Known rows, with every step that occurs
z-u-v-b-w: [-0.26  2.65 -0.81 -2.57 -2.72  3.35 -0.23  0.22 -2.55 -5.56 -0.63  0.90
 -4.53  2.33 -1.83 -3.48  1.06 -0.47 -0.39 -0.02  2.01 -3.42  0.79  0.78
  2.25 -1.56 -1.62 -2.14]
p-u-q-b-w: [ 1.62  3.26  1.77 -3.55 -2.52  2.80 -2.01 -0.56  0.22 -4.43  3.82  1.33
 -5.38 -3.07 -0.11 -0.28 -3.51  0.97  5.08 -0.65  3.05 -2.96  3.41  2.42
  1.89 -0.93 -0.78 -1.92]
n-b-w-u-q: [ 0.85  2.38  1.86 -0.48 -2.71  2.76 -0.07 -1.49 -4.01 -2.30 -0.16  1.08
 -4.77 -1.79 -0.45  0.55 -3.90  0.17  0.82 -0.26  0.23  0.11  1.92  3.04
  4.74 -1.89  1.34 -2.29]
q-u: [ 2.21  1.15 -2.69 -2.40 -0.79 -1.18 -2.55 -0.15 -5.18 -1.59  3.77 -0.71
  3.04 -0.74  0.04 -1.56  1.63 -1.13  4.62 -2.83  0.12 -1.06 -2.76 -3.70
  3.38 -0.80  1.88 -0.97]
n-b-v: [-1.37 -3.61 -1.24 -3.71  0.19  2.42 -3.23  2.97  1.58 -3.73  1.02 -0.34
 -0.27  2.38 -2.25 -2.63 -1.13 -1.64  2.49  4.64 -1.17  2.61 -0.64 -0.83
  2.22 -0.85 -5.31  1.66]
u-p-b-q: [-0.24  0.32  2.47 -2.62  3.06  0.20 -3.97 -0.27  0.97  1.08  2.45 -2.55
 -1.09  0.93 -3.28 -4.72 -4.57  1.87  2.26  3.85 -0.06 -1.22  1.73  5.11
 -1.69 -0.76 -2.19  0.10]
z-u: [ 2.08  0.98 -3.61 -2.34 -0.21 -2.40 -5.76 -0.58 -4.70 -2.38 -1.57  2.21
  1.06  0.50  0.03 -2.07  2.91 -2.46  2.82 -2.04  0.63 -3.89 -2.01 -3.03
  1.15 -0.71  2.88 -1.51]
v-b-q-u-n: [-1.07  2.82  3.21 -2.08 -0.64 -1.18 -3.68  1.86  1.04 -3.19  3.82 -4.47
 -2.10  0.87 -0.63 -1.51  1.09  1.41  1.27 -3.19  0.56 -1.41 -1.78  1.14
  4.47 -0.60  0.67 -0.23]
w-u: [ 2.35  1.37 -2.92 -0.23 -0.61 -1.21 -3.13 -1.33 -3.20 -1.19  1.48 -0.87
  4.68  0.88  2.03  1.41  0.76 -1.71  3.26 -0.74 -1.59 -0.22 -0.20 -1.53
  4.27 -0.78  4.33 -1.04]
z-b-v: [-0.61 -0.86  1.19 -2.73  2.14  1.88 -4.13  5.77  2.56 -4.03 -1.32 -0.10
  1.95  4.29 -3.44 -1.66  0.62 -2.91  5.60  4.93 -0.17  2.17 -0.21  0.20
  3.15  1.84 -5.28  1.56]
w-u-p-b: [ 2.26  0.96 -0.49  0.77 -1.07  0.85 -0.02 -2.41 -2.35 -0.81  1.31 -2.05
  1.45  2.84  0.65 -1.57 -3.04  1.51  2.45  2.90 -0.38  1.12  2.17  1.57
  1.98 -2.23  0.42  0.77]
b-s-u-n: [-0.62  0.03 -2.37 -0.30 -0.21 -1.96 -3.46 -1.48  0.26 -0.95 -0.82  1.85
  3.47  0.20  1.97  1.23  4.19 -0.49 -2.50 -0.84  0.85 -5.09 -5.85 -2.23
  3.12 -2.45  5.90 -3.36]
p-b: [ 0.64 -0.39 -2.94 -2.24  1.01 -0.12 -3.30  1.97  2.86 -4.10  0.22  1.23
  0.83  2.21 -0.53 -3.50 -2.57 -0.99  4.47  0.09  1.30 -0.60  1.40 -0.11
  1.15 -2.39 -0.10  0.71]
q-u-p: [ 2.55 -0.50 -0.91 -3.02 -0.11  0.02 -1.19 -3.07 -7.86  1.70  3.95 -2.41
  1.95 -0.38 -1.00 -2.50  1.40  1.41  3.41  1.50 -1.16 -0.83 -3.28 -2.25
  0.36 -3.03  1.62 -1.27]
p-b-s-u-q: [-1.42  1.72  1.80  1.32  1.00  1.55  0.35 -2.66  1.47 -1.88 -0.19  3.24
  0.95 -1.19 -0.51 -1.31 -1.67 -1.91 -0.36 -1.95  0.99 -4.17  0.95  0.04
  1.91 -0.40  0.87 -1.93]
u-p-b-s: [-2.33 -2.36 -1.36 -1.01  1.69  1.68 -0.82 -1.24  2.47  1.46 -0.67  0.64
  0.55  2.39 -1.49 -4.98 -1.96 -1.29  2.20  4.17  1.18 -3.94  0.13  2.52
 -1.76 -3.94 -0.91  2.49]
n-b-w-u: [ 1.01  1.91 -3.26 -2.46 -3.71  2.63 -0.96  2.35 -3.34 -2.26  0.37  0.06
 -1.35  1.19  0.75 -0.60 -1.46 -0.89  0.89 -0.16  1.16 -0.64  0.32  1.79
  4.88 -3.59  0.07 -0.93]
z-u-n: [ 1.66  0.81 -2.71 -0.71 -1.21 -4.73 -5.43 -1.49 -3.64 -3.86 -3.78  0.83
 -0.97  0.44  0.49  0.07  3.31  0.13 -0.08 -1.71  1.79 -4.24 -2.73 -1.61
  1.72 -2.16  5.66 -2.20]
p-u: [ 2.16  0.41 -4.67 -3.71 -0.50 -2.03 -5.54 -0.18 -1.74 -3.48  4.70 -0.02
  3.77  0.13  1.48  0.46 -0.42 -0.66  4.37 -1.56  1.21 -1.96 -1.15 -2.25
  2.02 -1.45  1.76  0.62]
w-u-p-b-q: [ 1.26  2.93  2.82  0.61  0.90  0.51 -2.03 -2.18 -1.65  0.48  2.40 -4.56
  1.39  0.68 -0.38 -2.46 -4.82  1.56  1.00  2.23 -0.28  0.28  2.81  5.38
  1.62  1.39 -0.48  0.28]
n-b: [ 0.16 -2.19 -4.22 -5.07  0.82  0.92 -2.92  2.57 -0.30 -2.85 -0.03  1.91
 -2.51  2.15 -0.72 -1.78 -0.83 -1.42  4.07  1.50 -0.28  0.81 -1.24 -1.37
  0.44 -4.26 -0.43 -0.29]
v-b-q-u-p: [ 0.14  1.61  4.26 -3.91  0.25  1.65 -1.78  0.21 -2.37  1.55  6.45 -5.63
 -1.52  0.98 -1.90 -4.06  0.74  1.83  2.83  1.01 -1.71 -0.05 -0.53  1.86
  1.37 -1.22 -2.84  0.48]

Rows
[-0.19  2.27  3.77 -2.92  1.21  3.15 -0.78 -0.38 -0.33 -3.50  5.12 -1.63
 -0.50  1.27 -0.33 -1.02  0.21  1.49 -1.22  1.26 -1.05 -0.01 -0.37  0.62
  1.67  1.89 -2.37 -4.36]	s-u-v-b-q
[-0.86  0.23 -2.06 -0.43  1.23  2.15  1.04 -3.50 -3.13 -1.76  2.04  2.42
  4.27  0.03  0.64  0.60  2.29 -1.64 -2.71  2.04  0.96 -4.22 -3.85 -2.35
  1.32  0.26  2.21 -3.83]	b-s-u-v
[ 1.77  2.99 -2.22 -0.34 -2.21  2.65  1.66 -3.26 -5.78 -2.82  2.03 -0.91
  1.83  0.29  0.26  0.78 -1.58  0.29 -1.62  2.16  1.06 -1.80  0.39  1.28
  4.36 -0.35  2.30 -2.90]	b-w-u-v
[-3.91 -2.68 -1.63 -2.22  0.71  4.02  1.30 -0.95  3.32 -2.94  0.76  0.37
 -1.49  3.78 -1.43 -2.06  0.07 -2.12  1.24  3.22 -0.29 -3.40 -0.22 -0.28
  1.13 -2.08 -1.65  0.94]	u-v-b-s
[ 0.37  2.00 -2.15 -1.34 -3.42  4.38  3.16 -0.71 -4.74 -4.30  1.00  0.13
 -2.39  0.78  0.34  0.24 -2.98  0.65 -1.62  2.58  1.35 -0.09  1.18  2.41
  2.98 -1.92 -1.19 -2.43]	n-b-w-u-v
[-2.41 -2.60  1.67 -1.51  1.64  3.19 -0.89 -2.12  2.73 -1.60 -0.96  2.26
 -3.96 -1.66 -0.88 -0.91 -1.33 -2.71  5.15  2.26 -0.82 -3.82  1.72  0.54
  0.34  0.31  1.33 -0.75]	u-q-b-s
[ 1.38  1.34  2.47 -1.90 -0.63  0.70 -2.41 -2.70 -3.54 -4.37 -2.13  3.12
 -6.40 -1.58 -0.02 -1.21  0.91 -1.01  5.16 -1.12  0.31 -2.62  1.90 -0.88
  0.57  2.22  1.62 -2.88]	z-u-q-b
[ 2.05  4.49 -2.61  0.31 -2.70  1.32 -1.32  1.54  0.02 -3.48  0.58 -0.04
  1.78  1.67  0.72 -2.13 -4.21 -0.52  1.70 -1.71  2.91 -1.46  2.93  2.91
  5.23 -1.67  0.84  0.53]	p-b-w-u
[-0.05  0.53 -0.61  0.04 -2.18  3.12  2.08 -2.66 -1.96 -4.58  2.02 -1.31
 -0.05  3.97  1.41  1.18 -0.40  1.19  1.23  1.92 -2.05  1.38  2.73 -1.08
  3.95 -0.43 -0.19 -0.40]	w-u-v-b
[ 0.35 -0.99  1.04 -1.83 -1.82  0.79 -2.09  1.41  0.73 -4.62  0.13 -0.36
 -0.77  1.34 -0.16  0.35  1.61  1.91 -2.64  3.21  0.56  2.16 -4.09 -2.15
  3.21 -1.76 -2.32 -2.77]	s-u-n-b-v
[ 1.04  2.34 -0.26 -3.36 -2.39  4.58  1.73  0.66 -1.08 -4.56  3.87  0.88
 -2.18  2.55 -0.87 -2.25  0.91  2.06 -1.47  1.21  1.06 -1.44 -0.20 -0.37
  3.19 -2.64 -1.53 -4.71]	s-u-v-b-w
[-1.02  1.19 -2.01  0.97 -0.27 -1.39 -1.06  0.14  3.99 -3.33 -0.96  2.32
  1.64  1.59  2.31 -0.26  0.82 -0.19 -2.52 -1.35  3.31 -4.46 -2.89 -0.57
  2.36 -2.68  2.82 -1.62]	p-b-s-u-n
[-1.97  0.75  3.19 -3.31  2.69  2.68 -1.91  0.12  1.91 -3.96  4.08 -2.20
 -2.36  2.19 -2.88 -2.55 -2.03  0.30  1.16  3.16 -1.25 -0.18  1.66  2.18
  1.02  0.82 -2.98 -1.12]	u-v-b-q
[ 1.01  0.07 -3.73 -2.48  0.17 -0.29 -1.12 -3.18 -3.47 -5.56  5.14  0.06
  2.12 -0.19  0.10  1.21 -1.90  0.66  1.62  1.03  1.46 -1.29 -0.47 -2.05
  0.72  0.49  0.22 -0.94]	p-u-v
[ 0.26  4.29  1.12 -2.04  1.03 -0.80 -2.44  1.88 -0.52 -2.93  5.01 -2.86
  1.77 -0.72 -1.36 -4.04 -2.98 -1.13  3.01 -4.01  3.00 -0.81  0.37  1.08
  2.46  2.32 -1.90  0.61]	p-b-q-u
[ 0.55  0.21  3.89 -1.85 -0.90  3.06 -2.59 -0.94  2.42 -5.95  4.32 -1.25
 -1.24 -2.33 -1.61  0.88 -2.98  0.83  5.43  2.44  0.35  1.02  2.84  0.03
  2.55  3.87 -4.81  1.20]	p-u-q-b-v
[ 0.27  0.42  5.10 -0.32 -1.07  2.66 -2.96 -1.94 -1.25 -5.44 -1.23  0.59
 -3.99 -2.21 -2.44 -1.70  0.71 -2.00  3.38  2.29 -0.16 -1.06  2.35 -0.22
  1.94  4.45 -3.43 -1.47]	z-u-q-b-v
[ 2.42  0.01 -0.17 -1.78 -0.64  0.47  0.33 -1.51 -3.62 -0.49  3.38 -2.25
 -0.27  1.38 -1.26 -4.15 -1.59  1.61  3.99  0.56  1.62 -0.69 -0.28 -0.61
 -0.03 -2.56 -1.52  0.35]	q-u-p-b
[ 3.47  0.27 -0.40 -2.06  0.24  1.12 -0.83 -1.17 -1.80  0.23  2.70  0.63
  0.56  2.17  0.35 -3.33 -0.78  2.44  0.93  2.98  0.29 -0.13 -0.37  0.11
 -0.75 -3.38 -0.40 -2.74]	s-u-p-b
[ 0.53  0.18  2.61 -4.83  0.74  1.65 -1.29  0.06 -5.56  1.74  5.03 -3.71
 -3.44 -1.07 -2.01 -3.44 -1.13  1.71  2.32  1.64 -0.41  0.17 -2.55  2.09
  0.02 -0.80 -2.47 -0.96]	n-b-q-u-p
[-0.55  0.20 -1.90 -3.73 -1.87  1.77 -0.83 -0.71  0.55 -6.64  5.84 -0.74
 -1.55  3.13  0.26  0.58 -2.35  1.04  2.71  0.43  0.95  0.25  1.27 -2.06
  1.49 -1.46 -2.52  0.69]	p-u-v-b
[-3.05 -0.89 -2.60 -1.10 -2.79 -0.86  0.23  0.61 -1.52 -1.59 -0.34  0.08
 -2.35 -0.04  0.41  0.51  1.55 -1.32 -0.70 -1.84  2.68 -3.24 -5.29 -1.60
  2.41 -3.71  1.16  0.70]	q-u-n-b-s
[ 2.94  0.94  3.08 -2.37 -0.09  2.29 -0.84 -2.26 -1.13 -3.24  2.28  3.13
 -3.44 -1.89  1.11  0.22  0.97  0.97  3.80  0.40 -1.18 -0.32  1.30 -1.92
  1.33  0.16  1.77 -5.81]	s-u-q-b
[ 0.16 -1.59 -1.20 -2.00  1.35  1.50 -1.45 -3.23 -3.23  4.08  1.65  0.32
  3.53  0.73 -0.05 -2.22  3.81 -0.37 -0.40  3.24 -0.77 -4.65 -5.11 -1.21
  0.52 -2.99  3.16 -2.40]	b-s-u-p
[-2.44 -1.02 -3.50 -1.03  1.42  0.68 -1.97  1.65  4.99 -1.94 -0.82  2.12
  1.99  2.34 -0.92 -3.82 -2.14 -3.59  2.41 -0.48  2.55 -4.64 -0.06  0.46
  1.03 -2.33 -0.06  2.81]	p-b-s
[-0.64  0.44  1.29 -0.39  1.02  0.63 -1.87 -4.17 -1.95  0.46  1.03  2.69
  2.28 -2.76  0.31  0.59  2.03 -2.03 -0.01 -0.98 -0.73 -4.71 -2.07 -1.04
  2.10  0.23  4.50 -3.73]	b-s-u-q
